Each row comes from the steps of one walk. Every step used is in the known rows, and no mark comes twice. Write the walk behind each row, first mark first.
Known rows
domo, luzi: [1.11,1.99,-2.04,-0.75,0.60,0.76,-3.98,0.20,-1.17,0.35,-0.32,1.09,0.09,0.12,1.05,-1.32,-3.87,-1.03,2.85,2.35,-1.44]
mogal, domo, luzi: [2.21,4.51,-3.90,0.16,0.49,-0.07,-3.69,1.75,-0.31,1.20,-0.38,2.38,1.44,0.23,0.32,-1.94,-3.05,-1.13,2.70,2.48,-0.56]
bidu, mogal, domo, luzi, disu: [2.47,6.51,-3.96,0.20,1.87,-1.25,-5.12,3.69,-1.74,2.15,0.93,-0.15,-0.61,1.32,-0.98,-0.49,-1.91,-0.63,-0.77,2.30,-2.92]
disu, fuzasug: [0.77,0.73,-0.90,-1.06,2.51,0.85,-1.05,0.00,0.14,0.29,0.94,0.38,-0.13,-1.59,-0.84,-1.06,1.69,-2.67,1.19,3.16,0.38]
domo, luzi, disu: [1.57,2.72,-1.50,-0.64,1.07,0.08,-5.50,-0.37,-3.11,0.78,0.85,0.23,-0.39,1.12,0.52,-1.59,-2.65,-1.24,1.64,3.04,-3.69]
vobag, domo, luzi, bidu: [-1.28,3.70,-2.08,-1.66,1.68,3.19,-6.51,-2.10,-3.07,-0.91,1.26,0.42,-1.40,1.95,-0.50,0.40,-3.98,-0.73,1.98,3.18,1.34]
mogal, domo: [0.84,4.56,-3.03,-0.17,0.54,0.10,-0.93,1.74,-0.24,0.96,0.19,1.80,2.18,-0.43,-0.09,-1.71,-2.80,-2.65,0.89,1.94,1.13]
luzi, bidu, fuzasug, domo: [-3.13,0.47,-3.34,-1.40,2.91,-1.05,-3.84,-1.88,-3.17,-2.83,0.38,-2.89,-0.67,0.86,0.17,-1.59,-0.04,-3.56,-1.01,2.05,0.28]
mogal, domo, luzi, bidu, vobag: [0.74,3.82,-3.78,0.03,1.98,0.36,-5.67,0.18,-0.45,-0.91,1.34,0.86,1.95,2.11,-1.63,-0.15,-7.06,-2.05,0.50,3.99,3.89]
mogal, domo, luzi, bidu, fuzasug: [1.61,4.13,-3.96,0.12,2.31,0.00,-6.53,-0.49,-0.57,0.77,0.74,1.23,0.11,2.14,-1.21,-1.71,0.36,-1.55,0.64,3.42,1.19]
luzi, disu: [-0.06,2.69,-0.61,-1.09,1.28,-0.04,-2.64,-0.06,-3.03,0.52,1.17,0.11,0.30,0.54,0.20,-1.46,-2.18,-3.08,-0.19,2.57,-2.14]
fuzasug, disu, luzi, bidu, mogal: [-6.26,1.40,2.05,-1.54,3.68,1.96,-0.70,2.04,-1.88,0.97,-0.89,-1.75,-2.92,1.91,0.09,0.08,-2.73,-1.65,-2.39,1.32,1.07]
domo, luzi, disu, fuzasug: [2.63,1.48,-1.59,-0.64,2.95,0.49,-5.72,-0.95,-1.68,0.90,1.62,0.58,-1.73,-0.02,-0.88,-1.54,2.28,-1.69,1.70,4.12,-3.11]
vobag, bidu, mogal, domo, luzi, disu, fuzasug: [3.25,6.17,-3.11,-1.42,5.09,-0.10,-4.38,1.03,0.02,2.39,2.27,0.09,-2.18,0.66,-2.21,1.85,2.02,-3.21,-0.48,4.23,-2.31]
disu, mogal, domo, luzi: [0.73,5.39,-5.91,-0.22,1.05,-0.53,-3.26,3.95,1.20,1.28,-0.19,2.32,1.05,0.94,-0.32,-2.46,-2.44,2.04,2.85,2.69,-0.02]
domo, luzi, disu, mogal: [0.07,3.87,-3.48,-1.11,1.45,-0.54,-5.28,2.11,-1.33,0.69,0.89,0.35,-1.20,1.57,-0.15,-2.15,-1.72,1.88,1.68,3.27,-3.27]
disu, fuzasug, domo, luzi: [0.49,-0.32,-3.89,-1.15,2.89,-1.00,-3.86,-0.48,-1.38,-2.15,-0.39,-1.24,-0.75,-1.11,0.34,-1.85,1.01,-1.97,2.55,2.67,-2.37]
bidu, fuzasug, disu: [-0.63,0.63,0.17,-0.97,2.26,4.16,-0.15,-0.11,0.80,1.56,-1.52,-0.53,-1.44,0.16,1.15,-3.29,1.86,-1.29,0.59,2.11,-0.55]
domo, luzi, bidu, fuzasug, disu, mogal: [-2.15,1.67,-2.36,-1.33,3.24,2.92,-4.83,0.47,1.31,1.07,-0.77,-0.24,-3.21,2.73,-0.90,-2.83,0.89,2.15,1.25,2.44,-0.12]
disu, luzi, bidu, vobag: [-4.55,-0.13,0.45,-1.31,3.18,1.31,-1.26,0.30,-3.31,-2.05,0.84,-0.81,-0.30,1.84,-0.23,0.63,-5.45,-2.84,-1.15,4.59,4.77]
fuzasug, disu, mogal, domo, luzi, bidu: [-2.35,4.78,-3.78,-0.61,2.14,1.32,-4.67,1.89,1.82,1.69,-0.52,2.08,-0.14,2.73,-1.46,-3.06,-3.92,1.46,1.59,1.99,0.56]
disu, luzi, bidu, fuzasug: [-3.76,-0.04,0.38,-1.47,3.25,1.21,-2.49,-0.61,-3.26,-0.08,-0.03,-0.68,-2.18,1.62,0.31,-1.07,2.04,-2.51,-0.88,3.96,2.19]
bidu, mogal, domo, luzi, disu, fuzasug: [3.61,5.30,-3.66,0.04,3.75,-0.78,-5.26,3.10,-0.29,1.98,1.94,-0.13,-1.81,0.27,-2.13,-0.30,3.01,-1.02,-0.41,3.33,-2.34]
luzi, bidu: [-2.34,2.22,-0.83,-1.36,1.49,0.12,-3.39,-1.36,-2.24,-0.39,1.11,0.28,0.75,1.15,-0.96,-0.39,-4.89,-3.40,-0.32,1.96,1.33]
bidu, fuzasug, disu, luzi: [-3.05,-0.92,1.79,-1.08,2.97,4.26,1.12,1.10,-0.61,1.51,-2.41,-0.40,-2.72,0.49,2.27,-3.08,3.70,-1.02,0.62,3.17,-0.16]
domo, luzi, bidu, vobag, disu, fuzasug: [0.05,0.50,-1.00,-1.57,4.81,-0.73,-5.19,-2.06,0.59,-1.13,3.08,-0.50,-1.04,1.11,-2.25,-3.03,-2.71,-3.06,0.93,5.43,4.11]

Write each row's walk
[2.69,4.93,-3.70,0.00,1.18,-0.64,-5.49,0.96,-1.89,1.60,1.11,1.82,0.93,1.29,-0.06,-2.14,-2.17,-1.63,1.50,3.52,-2.54] -> mogal, domo, luzi, disu
[-2.05,2.52,-5.38,-1.29,2.13,-2.54,-5.18,2.02,-3.35,-1.81,0.05,-1.78,-1.10,1.54,0.78,-2.78,-2.16,1.02,1.61,2.57,-4.53] -> fuzasug, domo, luzi, disu, mogal
[0.34,5.93,-3.41,-0.05,1.26,-0.52,-0.75,4.41,0.14,1.39,0.24,-0.09,0.88,-0.18,-0.66,0.03,-2.50,-1.77,-1.36,1.11,0.93] -> bidu, mogal, domo
[-0.95,0.41,-2.49,-1.51,4.04,-1.63,-2.79,-1.09,-3.11,-1.92,1.17,-1.94,-0.88,-1.10,-0.44,-1.93,2.63,-3.63,-0.25,3.25,-3.14] -> luzi, disu, fuzasug, domo
[-1.74,1.39,-3.93,-1.37,4.42,-1.99,-5.98,0.53,-1.79,-2.59,0.79,-3.26,-2.47,0.66,-1.76,0.72,-0.59,-1.90,-0.67,1.97,-1.18] -> disu, fuzasug, domo, luzi, bidu, mogal
[0.05,6.01,-4.82,-0.81,2.03,-2.87,-3.03,3.65,1.59,1.87,0.45,2.55,0.72,1.34,-0.27,-5.95,-2.57,0.96,3.04,3.08,0.69] -> vobag, disu, mogal, domo, luzi
[0.18,4.84,-5.89,-0.16,2.68,-0.37,-6.16,1.87,0.74,0.84,0.49,1.14,-0.90,2.53,-1.64,-2.51,1.09,1.59,0.83,3.40,1.70] -> disu, mogal, domo, luzi, bidu, fuzasug
[-5.80,-0.72,2.23,-1.85,3.51,3.39,-0.08,0.09,-1.36,-1.05,-0.68,-0.99,-1.03,2.15,0.22,-0.37,-5.24,-2.36,-0.99,3.97,4.33] -> fuzasug, disu, luzi, bidu, vobag
[-6.15,-0.20,2.08,-1.75,3.05,2.59,-1.12,-0.40,-2.33,0.63,-0.81,0.38,-1.44,1.75,0.43,-1.20,-2.81,-2.55,-0.17,2.51,0.90] -> fuzasug, disu, luzi, bidu
[-0.50,5.93,-4.47,-0.65,1.86,-1.24,-2.22,3.41,-0.68,1.32,1.37,1.29,0.98,1.08,-1.25,-2.68,-1.04,0.21,-0.14,2.99,-0.65] -> luzi, disu, mogal, domo
[-1.12,4.78,-1.10,-2.52,2.44,1.04,0.23,1.27,-0.70,1.06,0.51,-1.39,-1.27,0.25,-0.21,2.71,-4.38,-3.70,-1.19,1.50,0.02] -> vobag, bidu, mogal
[1.59,7.08,-3.55,-1.40,2.36,0.46,-2.65,2.49,0.46,1.85,0.21,0.57,-0.51,1.17,-0.28,2.30,-4.03,-2.47,0.45,2.06,-0.37] -> vobag, bidu, mogal, domo, luzi
[-1.16,-0.81,-3.73,-1.19,4.45,-0.58,-5.58,-1.99,-1.70,-4.39,1.32,-2.52,-0.48,0.73,-1.38,-0.18,-2.83,-2.67,0.54,4.30,2.06] -> disu, fuzasug, domo, luzi, bidu, vobag
[-4.64,5.21,-0.84,-1.39,4.25,-3.25,-1.48,3.03,-2.18,1.10,1.36,0.13,-1.08,1.99,-1.02,-2.63,-2.53,-3.37,-2.51,3.27,3.46] -> vobag, disu, luzi, bidu, mogal, domo
[-0.78,0.96,-3.78,-1.23,1.00,-1.13,-3.88,0.02,-2.95,-2.50,-1.11,-1.02,0.32,0.12,2.08,-1.86,-3.79,-1.81,2.85,1.72,-2.83] -> fuzasug, domo, luzi
[1.18,3.28,-2.79,-0.63,5.02,-1.47,-5.09,-0.99,1.27,-0.09,2.77,1.30,0.69,1.39,-2.88,-3.71,-2.12,-3.41,0.99,5.95,5.17] -> mogal, domo, luzi, bidu, vobag, disu, fuzasug
[0.29,4.71,-3.69,0.01,1.19,-0.62,-6.17,-0.55,-1.22,0.49,1.07,2.21,1.65,2.03,-1.27,-0.85,-4.83,-2.19,1.25,2.69,0.85] -> mogal, domo, luzi, bidu
[-0.76,4.43,-5.72,-0.16,2.41,-0.28,-5.11,2.63,0.96,-1.14,0.92,0.52,1.35,2.47,-2.10,-0.66,-6.56,1.08,0.58,3.94,4.44] -> disu, mogal, domo, luzi, bidu, vobag
[2.11,1.78,-1.95,-1.40,4.31,4.13,-4.93,-0.67,-1.47,-1.15,2.70,-1.12,-2.54,0.50,-0.98,-0.04,1.37,-0.22,1.49,6.12,1.09] -> bidu, vobag, domo, luzi, disu, fuzasug
[-1.28,-0.41,-3.02,-1.40,3.21,-0.88,-1.10,-0.34,-1.54,-2.31,0.16,-1.61,-0.13,-1.70,0.19,-1.79,1.14,-3.06,1.00,2.47,-0.87] -> disu, fuzasug, domo
[-2.48,3.62,-1.40,-1.14,1.97,-0.48,-3.03,1.38,-1.92,0.02,1.19,-1.74,-0.85,1.35,-1.64,1.30,-4.60,-2.55,-2.44,1.00,1.34] -> luzi, bidu, mogal
[-3.07,1.05,-3.33,-1.73,3.51,-3.10,-5.13,-1.87,-2.64,-3.80,1.13,-2.27,0.23,2.19,0.08,-3.59,-7.92,-3.67,0.66,3.79,2.60] -> fuzasug, domo, luzi, bidu, vobag, disu
[0.22,4.43,-3.25,-0.76,3.09,-1.81,-5.01,-0.42,0.07,-0.47,2.06,1.24,1.63,2.56,-1.46,-3.70,-7.18,-3.10,0.56,4.73,4.71] -> mogal, domo, luzi, bidu, vobag, disu
[-1.03,1.94,-1.14,-1.24,3.05,-1.19,-5.10,-1.54,-0.96,-1.21,1.87,-0.31,0.02,2.43,-0.78,-3.19,-7.68,-2.96,0.74,4.40,3.74] -> domo, luzi, bidu, vobag, disu
[-3.64,1.82,-1.55,-1.52,3.34,2.81,-2.11,0.40,1.39,1.00,-0.33,-0.96,-2.45,2.17,-1.13,-2.80,0.96,0.80,-0.26,2.28,1.41] -> luzi, bidu, fuzasug, disu, mogal
[0.37,4.74,-3.81,-1.68,3.69,3.60,-1.59,1.50,3.48,3.02,-1.40,1.69,-2.18,1.67,0.11,-1.95,1.67,0.55,2.41,3.38,-0.62] -> vobag, bidu, fuzasug, disu, mogal, domo, luzi
[0.70,3.89,-4.42,-0.25,2.59,2.85,-2.58,3.36,3.27,2.42,-1.80,1.25,-1.52,1.25,0.15,-4.45,2.75,2.83,2.29,2.57,-0.35] -> bidu, fuzasug, disu, mogal, domo, luzi
[0.70,2.01,-3.34,-2.48,4.07,-0.11,-5.05,-3.11,-3.60,-0.91,0.36,-2.24,-2.59,1.54,1.56,-0.56,1.20,-3.97,0.99,3.96,-4.94] -> vobag, bidu, fuzasug, domo, luzi, disu
[1.14,3.16,-2.17,-1.45,2.40,4.15,-4.95,-0.44,-2.88,-1.46,1.97,-0.93,-1.74,1.40,0.51,0.16,-3.29,-0.21,1.46,5.06,0.87] -> bidu, vobag, domo, luzi, disu
